Every row comes from one small tree of marks. The marks that hang from a mark follow it in brackets, in alphabetical order. Every link used is in the known rows. Which tree was each row made from?
Known rows:
kimot(retiz(fevut(tinato) poda zoduf(bulisig))): [-12  12 -37  11 -62   8 -11  14   3  44  34  18  44  -9   0 -10  10  57
  -5   8 -50 -31   9   3  -5  13 -18  -9 -14   6  -5 -18  16   7 -15   8
   0 -12  12   0   0]
tinato(fevut kimot(bulisig) poda zoduf): [-10 -42 -30   4   8  13 -28  27  37  27  39  27  15   9   2 -14   5 -35
   0  -5 -72  41  32  23  11 -25   1 -21 -15 -23  22 -24 -17  14  24  14
   1  13  15 -11 -25]
poda(bulisig): [-26  13 -18   7  -6   4  -7  19  17  27  -2  18  30  29   3 -12  10  16
  -1  -6  38   2   8   7   6  -5   7 -17  -3   5 -11  -4   7   5 -12  10
 -10   1   9   0 -12]
retiz(sezu(tinato)): [-28  21 -18  14   7  -1  -8  15  12  44  31   9  18  36   7  16   6  19
  -3   0  36 -14  33   8  12  15  -2  -2   1   2  -7 -21  29  19 -17   5
  11 -11   7   4 -11]
zoduf(bulisig(fevut(retiz) kimot(tinato(poda)))): [-20  -8 -17   5   9  -8 -22  25  43  29  10  24  24  27  17  13  -4 -53
 -15  -1  -1   5  -2  -2  -7   9  24   1 -18  11 -12 -40  23   8   5   2
  11  -4   6   8 -14]
tinato(fevut(retiz(sezu))): [-15  10 -22   8  19  -5  -7  13  31  22  37  17  30  18  15   0   6 -53
 -22  -8  16  14   6   0  16  12  29 -15 -14  -4   8 -15  13  -1 -10  15
  12   0   6   6 -14]
zoduf(bulisig retiz): [-16 -20 -27   3 -21  -2  18  18  34  48  17  10  34  24  24  11   0 -42
 -46   1  45  20  32 -10 -10  -1  -9  -7  -8   7 -17 -28  22  26  -9   6
  -8   0  22  12  12]
kimot(bulisig retiz(poda zoduf)): [-13   9 -37   7 -58  15 -31  15   3  31   6  24  31 -11  -8  -8   4   2
 -10  -8 -67 -55  12  10  -2  10 -23  -4 -29   2  -6 -24   2 -11  -7  -4
  21 -10  19  -7 -10]
kimot(bulisig retiz tinato(fevut poda zoduf)): [   3  -20  -42    8  -16   23  -58   32   28   22   20   30   23   -1
   -6   -7    0  -60  -37  -24 -114   -5  -11   17    2   -7   -4   14
  -40  -15   12  -37  -11  -28   20    7   31   -4   47  -22  -21]
poda(bulisig(kimot(tinato) zoduf(retiz))): [-31 -12 -23   2  15   2  -9  26  32  21 -17  21   4  39   1  -3   1  -9
  -7 -17 -14  17 -26   2  -6 -10 -13  -5 -16   8 -21 -10  11  -8  10   5
   4  -4   6   4 -12]
zoduf(retiz(fevut(bulisig) poda)): [-20  -2 -32  -5 -45   5   3   8   8  42  12  14  36  27  14 -10   7  12
 -27   3  14 -20   9   7 -10   4 -37  -5 -16  14  -3 -13  26  10 -20   9
  -6  -7  11  -1   1]
fevut(bulisig(poda)): [-12  25 -17   6 -27  -9   1  21  13  25  -1  15  32  20   4   3   3 -40
  17  18  20   3 -21  -6   3   3  16  -5 -19   5  -1   0  25 -18 -15   3
  14  -6  -3   8 -16]
bulisig(kimot): [-28   1 -17   2  -9  -9  -7  15  24  20   6  18  19  26   7  -8  -3 -36
   8  -3  18  -6   0  -4  -7  -5   7  -4  -5   4 -18 -24  20   8  -2  -4
   6  -5 -16  11 -13]
sezu(bulisig(kimot poda zoduf(retiz))): [-22  11 -26  -3  -1 -10  25  14  36   4  -1   9 -37  22   3   6  -9 -65
 -17 -12 -13  14   5  -4 -19  -8 -18   9  -4   7 -22 -20  26 -15   2  -1
  33  -8 -20   5 -14]
kimot(tinato(zoduf(bulisig))): [-13  -8 -25   6  -7   3 -22  25  10  31  10  18  16  22  -1  14   4 -28
 -24  -9  15   9  -5  10  -6 -11  11   3 -38   4  -2 -31  11   4   2  10
  17  -4  21   0  -1]
bulisig(poda): [-10  25 -22   5 -12  -2  13  23  26  21   3  17  23  19   7   3   5 -36
  -1   2  27  10 -12  -2  -2  -3  21  10 -14   7  -7 -20  24  -8 -11   2
  27  -9 -13   3 -15]
tinato(fevut(retiz(poda sezu(bulisig))) kimot): [-23   4 -26   7  12  -5 -26  10  24  22  29  23   7  11   6   3   1 -29
   0  -3 -33  13  18   8  19   0   1 -27 -18  -7  17 -16   9  26   3  20
   6   6   6   6 -20]
zoduf(retiz(fevut(bulisig(poda)) sezu)): [-16   3 -25  -8 -19   9   7  10  17  51  12   9  36  32  20   4   6  14
 -41  10  33 -11  19  -2  -4  10 -22   3  -8   2  -7 -12  38  12 -14  10
   4  -6  13   7   1]
tinato(poda(bulisig) zoduf(retiz)): [-15 -16 -22  -1  -4  15   3  30  29  29  23  13  28  30  13 -23  17  -6
 -24   4   8  29  26  14   0 -16  -4 -16   1  -9  -6  -8   3   6  -5  13
 -24   8   9  -9 -11]
tinato(fevut(retiz(poda sezu)) kimot): [-23  -1 -25   9  14  -5 -29  13  25  27  29  25  19  13   8   3   4 -25
   3   0 -33  15   5   7  22  -1   6 -27 -22  -7  19 -17  10  26   2  20
   4   6   5   8 -20]
poda(bulisig(kimot zoduf(retiz))): [-32  -8 -21   3  13  -1   3  22  34  21  -9  16   5  37   6  -8   4  -4
  -3 -11   2  19 -17   1  -4 -10 -12 -13  -5   6 -22  -7   9  -5   4   5
  -5  -1  -5   6 -11]
zoduf(bulisig retiz(poda)): [-19 -11 -33   5 -38  -1  15  17  25  49  11  13  28  25  22   6   4 -23
 -40   1  18   8  35  -1 -10  -2 -20  -8 -11  14 -16 -33  25  36 -10   5
 -12  -3  22   8   7]
poda(bulisig(fevut(tinato) kimot(retiz) zoduf)): [-28   1 -13   9  21  -3 -18  19  42  21  -3  21  10  24   2  -3   6   3
   8  -9 -22  10 -40  -2   0   0  -3 -11   8   8 -11 -15   3 -30   6  14
   5  -6 -14   4 -22]
bulisig(fevut poda zoduf(retiz(sezu))): [-11   9 -16   3  29  -1  16  21  56  34  -4  13  -7  36  11  34   4 -27
 -35  -2  -1  22 -44  -3  -6  10  -4  22   5  21  -9 -36  25 -37   1  13
  50 -13 -23   7 -15]
kimot(bulisig tinato(poda)): [-12 -20 -30   0   2  20 -44  24  20  26   0  32  23  15   4  -6  -3 -55
 -13 -27 -33 -30   6  13   0  -5  -6  15 -46   1   0 -26   9 -11  13  -9
  32  -8  34 -11 -18]
zoduf(bulisig(kimot) retiz(fevut)): [-20 -26 -31  -6 -28   0  15  16  34  47  18  13  34  30  25   5  -3 -12
 -46   0  22  11  35  -3 -21   0 -17  -1  -6   4 -22 -33  32  35  -2   3
 -11  -2  15   9   9]
bulisig(fevut(retiz) zoduf): [-21  -1 -11   9  44 -13 -16  12  43  11  20  14   0  21  12  20   4 -52
 -12  -8  30  -5 -56   6   3  15  11  -7 -20  17   4 -22   4 -48 -11  15
  34  -5 -27   5 -14]
fevut(bulisig(zoduf) retiz(sezu) tinato): [-18   5  -4   7  44 -17  -9   1  15  16  36   7  29  -1  31   8  14 -72
  25  14  49 -11 -35 -19  23  18  18 -32 -53  -9  18  25  28 -36 -11  15
   3  -6 -19  22 -13]
bulisig(fevut kimot(tinato) poda zoduf(retiz)): [-15  -6 -19  -5  28  -5  -3  30  61  17 -26  25 -15  44   1  28  -9 -58
 -20 -15 -46  30 -75  -6 -22   0  -2  37 -12  27 -18 -45  27 -47  20   4
  63 -19 -27   8 -22]
sezu(bulisig(kimot(tinato(poda)) zoduf)): [-28   3 -26   4   7  -7  -8  14  27   5   8  13 -40  22  -2  -2 -11 -51
  -4 -19 -32  -5   4   6 -13  -8 -17   3 -11   5 -18 -19  16 -12   8  -3
  28  -7  -4   0 -18]
tinato(fevut): [-15   2 -25  10  -7  -4  -1  17  31  27  32  18  29  21   3  -5   1 -37
 -16 -12   3  24   6   0   6   1  16  -8   2   4   2 -21   3  -4  -6  12
  14  -3   9   3 -10]
poda(bulisig(fevut)): [-27  13 -11   7   3   3 -15  19  25  32  -6  21  29  34   0  -3   8  21
 -10  -4  38   1  -3   8   4   3   7 -11  12  14  -9 -15   5 -10 -12  15
   0  -1   5  -2 -16]
bulisig(zoduf): [-22  -4 -24  15  16  -7   2  15  28  20  19   9  -4  18   6   8   3 -32
  -2  -9  16   3 -31   5   2  -3  -5  -9 -18   7  -6 -14   5 -19  -6   4
  21  -5 -11   6  -7]
fevut(bulisig(zoduf) retiz(poda sezu(tinato))): [-29  28 -21  15  12 -17 -16  13   6  16  25  10   6  21  14  12  10 -34
  25  13   4 -23 -27   8  19  21   2 -24 -49   4  10   7  29 -16 -22   8
   7  -8  -6   5 -23]

Write each row's tree:
[-12  -4 -28   4   7   4   1  18  30  15  -1  20   2   8   7   9   1 -58
 -10 -17  -6 -10 -13  10  -4  -4  -1   9 -39   2  -5 -22   8 -26   6  -5
  41  -9  -4  -5 -18] => kimot(bulisig(poda zoduf))
[-24   8 -26   0 -10  -4 -12  14  24  10  13  18 -17  23  -3  -9 -11 -53
 -10 -19 -25   0  28   2 -11  -4  -6   4  -2   3 -14 -22  18   0   4   0
  22  -6   6  -1 -18] => sezu(bulisig(kimot(tinato(fevut poda))))
[ -9   4 -17  -3  -3   6 -12  17  32  25  -7  26  22  14   5  12   0 -49
 -20 -13  17 -19   0   8  -5   6   8  16 -17  11  -1 -34  10 -27   0   0
  42 -10  -3  -6 -21] => kimot(bulisig(fevut poda))
[-21   8 -24  13   1 -13  -9  20  28  15  52  16  26  28  -1   9   0 -43
   5 -16  23  22   7  10   9  14  16  -5 -13   6   6 -14  11 -12 -24   8
  21 -12   3  -5 -15] => sezu(tinato(fevut(retiz)))
[-20   9 -24   7  14 -12  20  27  45   6  -6  17 -17  25   5   9  -2 -53
  16  -5 -29  25 -49  -3 -12  -9  10  14 -17   7 -19 -25  24 -21  12  -6
  39 -12 -37  10 -24] => bulisig(kimot poda zoduf)
[ -6  18  -6   1   9  -4   4  14  40  27   8  21  32  18  10  14   8 -37
  -2   1  38  15 -26 -11  -2   8  25  15   3  19   4 -26  24 -37  -7  13
  38 -16 -30   7 -20] => bulisig(fevut(tinato) poda)
[ -7  11  -4  -2  29  -8 -12  12  42  13  12  25  34   8  16  17   7 -63
   9   6  40  17 -39 -10   5   9  30   2 -21  13  15 -18  24 -34  -7  19
  35  -9 -38  11 -23] => bulisig(fevut(retiz tinato(kimot)) poda)
[-30  26 -16   2   3  -2  -2   5  13  33  12   8  -8  27   9   4  -1  -6
 -18   0  20 -25  48  -1   2   6  -7  -5   9  -4 -16 -23  32  23  -4   4
  10  -3   1   9 -12] => retiz(sezu(bulisig(kimot)))
[-19  -5 -22   3 -27   2   2  27  19  40  16  21  33  18  -2   1  -2  12
   3   5 -18   3  26  -5  -9   8  15  -7 -12   7 -24 -18  22  13   3  -9
  10  -7  10  14   0] => retiz(zoduf(bulisig(kimot(tinato(poda)))))
[-25  31 -20   8 -36   7   4  17   1  66  13  17  24  26   1  15  11  84
  -9  15 -23 -30  53   6   2  23  -4 -10   6  17 -18 -31  33  35  -5   2
   6 -11  13  11  -5] => retiz(poda sezu zoduf(bulisig(fevut)))
[-20  -7 -25  -7  -9  11   7   7  18  53  22   9  35  32  21   2   7  22
 -51   0  47 -16  29   1  -4   8 -27   0  -2   3  -9 -20  32  21 -15  11
   0  -4  14   6   7] => zoduf(retiz(fevut sezu))
[-26 -14  -3   2  55 -20 -13   8  50   4  19  17   1  17  18  12   1 -75
  14 -11  15   4 -61 -10  -3  11  14  -8 -19  14  -1 -20  13 -49   6  11
  30 -12 -51  16 -20] => bulisig(fevut(retiz tinato) kimot zoduf)
[-24  -4 -25 -11 -12   8   8   4  18  44  18   7  14  33  17   0   1  11
 -51  -3  34 -18  46   1 -11   7 -34   2   4   2 -15 -21  36  22 -10   9
   3  -4  11   5   3] => zoduf(retiz(fevut sezu(bulisig(kimot))))
[-16   1 -25  13  -5 -11  -1  18  30  25  28  14  18  22   1   0   0 -43
   1  -2 -15  28 -18  -2  10   3  12 -15  -6   2   6  -8   2 -22  -4  13
  14  -4   8   5 -14] => tinato(fevut(bulisig(zoduf)))
[-20 -19 -24  10   8  -8 -17  17  32  38  20  18  12  21   2  12  -4 -24
   6   7 -45  39 -12  -3  17  -7 -12 -24  -7  -7  14  -7   4   6  11  20
   7   5  12  13 -13] => tinato(fevut(bulisig(zoduf(retiz(sezu)))) kimot)
[-17 -27 -11   0  44  -8 -26  -1  24   4  33  20  30 -16  26   1   8 -89
  21  -8  45  -6 -18 -10  16  -1   7 -30 -61 -10  21   8  10 -18   0  13
  10  -1 -22  15 -11] => fevut(retiz tinato(kimot(bulisig(zoduf))))
[ -6  -3 -29  -3  -5  14 -30  24  17  20 -17  32  18  15  -2  12  -4 -61
 -20 -26 -19 -20 -12   8  -6  -5   5  27 -56   7  -1 -30  17 -20  12  -6
  51 -13  23  -7 -17] => kimot(bulisig(poda) tinato)
[-22  28 -28   1   2   9  11   7  11  37  24   6 -15  24   9   8   6  50
 -33  -2   8 -28  33  16  -4  10 -18   7  -2  -2  -7 -18  35  14  -7   9
  22  -7   3  -4 -11] => retiz(fevut sezu(bulisig(poda zoduf)))
[-11 -25 -34  -9 -16  19 -34  17   3  29  -2  26  17  18   0   5   3 -30
 -44 -27 -12 -27  10  22 -12 -10 -23  13 -58   5   4 -32   6  -7   9   3
  29  -7  31 -14  -5] => kimot(bulisig tinato(zoduf(retiz(fevut poda))))
[ -9   3 -19   0  -4   2  20  22  47  60   3  13  28  38  26  32   3 -19
 -58  10  28  22  28 -10  -7  12   2  12  10  12 -17 -44  40  21  -1  11
  14  -6  15  13   0] => zoduf(bulisig(fevut poda) retiz(sezu))
[-24   2 -26   3   0  -6  13   5  24  13  17   3 -29  17   5   6  -4 -50
 -28 -16  22   0  17   2 -10  -3 -27  -6  -5   7 -13 -11  12 -13 -10   6
  22  -3  -2   3  -3] => sezu(bulisig(zoduf(retiz)))
[-19  -8 -24   7 -19 -13   1  24  24  24  43  11  21  40  -6  10   0 -33
  -2  -5   4  43  15   9  -1   2   1  -6  -2   2   4 -16   9  -9 -14  13
  11 -10   3  -5 -12] => sezu(tinato(fevut(bulisig(kimot)) zoduf(retiz)))
[-14  -7 -27  -8 -30   5   9  12  20  38  13  12  42  26  16  -2   4  -9
 -34   6  36  -1   3  -2 -11   4 -20   2 -13   8  -6  -9  27  -2 -18   8
   5  -6   8   4   3] => zoduf(retiz(fevut(bulisig(poda))))
[-20 -10 -24  10 -16  -9   8  23  20  32  42   7  20  35   2  20   5 -18
 -14  -3  44  28  30  13  -6   0  -5  -4 -10   5  -4 -24  13  11 -20   9
   5  -9   7  -4  -1] => sezu(tinato(zoduf(bulisig retiz)))
[-16  16 -15   4   8 -11   4  25  46  30   3  20  21  27  20  23   0 -46
 -16   9  13  15   3  -5  -7  12  35   5 -10   8 -15 -41  34  11   2   5
  17  -5 -10  12 -17] => zoduf(bulisig(fevut(retiz(sezu)) kimot poda))
[-15 -23 -30   4  17  10 -37  19  18  20  -6  26  -2  13  -1  14  -5 -58
 -18 -34 -22 -27 -25  14  -3  -5 -13  14 -59   7  -1 -26   3 -28  16  -5
  46 -11  23  -7 -12] => kimot(bulisig(zoduf) tinato)
[-15  16 -40   3 -54  25 -32  12  -5  48  15  22  34  -5  -3  -7   8  63
 -25  -2 -76 -76  32  18   0  20 -34   0 -24  -4  -4 -27  17   6  -4   0
  16 -11  29 -11 -10] => kimot(bulisig retiz(fevut poda sezu zoduf))
[-24  30 -15  -2 -15   6   8   9  -3  45  20   7   6  18  -5   7   2  46
 -13   7  15 -28  65  -3   1  19  -4 -12  10   0 -19  -8  30  13  -9   1
  19  -7   7  14   0] => retiz(sezu(bulisig) zoduf)
[-13  25 -21   6 -34 -11  -9  24  22  19  -8  17  28  16   1  -3  -3 -46
  23  20 -27   2 -34 -11  -3   3  11   1 -16   0  -8  -8  27 -17  -7   1
  14  -8  -9   9 -22] => fevut(bulisig(kimot(retiz) poda))
[-19  39 -32  11 -51   8 -18  13  -2  40  16  12  11   1  -8  -3   7  40
 -12   8 -60 -43  26   4   3  16 -23  -8   1   2 -13 -21  21  10 -14   6
  11  -9  14   2  -9] => kimot(retiz(poda sezu(bulisig) zoduf))
[-24  20 -34   4 -56   2 -12   9 -10  37  17  18  30  20   5 -16  11  52
   5   8  -2 -45   4  23  -3   6 -23  -9 -22  14   4 -11  23  12 -22   6
  -6  -9   7  -9 -13] => retiz(fevut(bulisig) poda)
[-16  -7 -28  12 -16  -2 -27  25  15  21  28  18  11  14 -11  18   2 -14
  12  -3 -20  13   6  21   2  -8 -12  -2 -25  -6  10 -24   1   1  -8  10
  22  -7   1 -10 -17] => sezu(tinato(kimot(bulisig(poda) retiz) zoduf))
[-27 -11 -21  10   0  -6 -31  18  21  29  24  22  15  27  -8  20  -5 -12
  19 -11  12  -3  13  17   5   3 -15  -3 -12   8   6 -24   7   2 -10   4
  25 -10   2  -5 -18] => sezu(tinato(kimot(bulisig(fevut))))
[-20   4 -31  13 -24  -2 -19  25  24  40   4  20  17  20  10  10  -3 -17
 -15   1 -39  -8  10  -1  -6   1   2   1 -17   3 -18 -42  27  34   8   0
   1  -6  22   8  -8] => zoduf(bulisig(kimot(retiz(poda sezu) tinato)))
[-12  12 -23   6 -19 -11   2  23  33  22  15  20  27  25   0  -4  -3 -52
   5   3 -25  34 -12  -7   3   3  24  -4  -3   2   0 -14  16 -15   1   7
  18  -6   0   7 -21] => tinato(fevut(bulisig(kimot poda)))
[-23  11 -25   9 -15  -5   2  20  16   9  52   6 -19  27  -8  -1   0 -24
   0  -9   7  11  58  24  -5  -2 -11  -3   5  -1  -3 -14  10  -1 -20   4
  12  -8   0 -18 -20] => sezu(bulisig tinato(poda zoduf))
[ -9 -24 -25   0 -14   1   3  30  40  28  40  14  29  30  10 -21   6 -56
 -16   8 -53  53  15   2   0 -11   7 -14   4 -12   6 -13   4  -7   6  14
 -11   5   8  -3 -18] => tinato(fevut(bulisig(kimot)) poda zoduf(retiz))
[-10  -1 -19   0  27   1 -11  17  42  10  -1  23   4  10  11  18   1 -76
 -18 -17   6 -14 -30  10  -2   9  11   9 -39   9   3 -27   7 -46   3   2
  50  -8 -15  -5 -23] => kimot(bulisig(fevut(retiz) poda zoduf))
[-13 -12 -33   4 -22  11 -39  16  21  30   3  27  24  -6   0   2  -2  -6
   1   1 -49 -18  -6  12   2  -9 -22  -3 -30 -10   8 -24   6   9   5   9
  19   1   9  -4 -15] => tinato(kimot(bulisig(poda) retiz(fevut)))
[-31  11 -24   9  -2 -14   1  10  28  16  29   7 -38  38  -9  25  -7 -24
 -15 -22   4   3  17  16 -11  12 -37   8  12  25  -7 -25  13 -25 -20   9
  38 -18  -7 -11 -16] => sezu(bulisig(fevut zoduf(retiz(poda))) tinato)
[ -2  10 -34   8 -31  10 -24  20  25  20  -1  22  29  -9   2  -1   0 -56
 -18  -8 -46 -27 -11   3  -3   3  -4  13 -29  -6  -2 -29   8 -24  -2   0
  32  -7  13  -8 -17] => kimot(bulisig(poda) retiz)
[-19   6 -18  12  -5 -10  -7  17  31  34  19  18  28  19  18  15   4 -32
 -21   3  35  -3   9   4  -1  13  19 -11 -12  15  -5 -35  17  10 -13  10
   3  -2   6   5  -8] => zoduf(bulisig(fevut(retiz(poda))))
[-14   8 -21   8  -1 -13 -12  16  26  14  33  17  36  14   9  -5   3 -74
  -2   1  14  19 -13  -5  14  13  31 -21 -25  -2  13   0   9 -22 -14  16
   9   0   7   6 -15] => tinato(fevut(bulisig retiz))
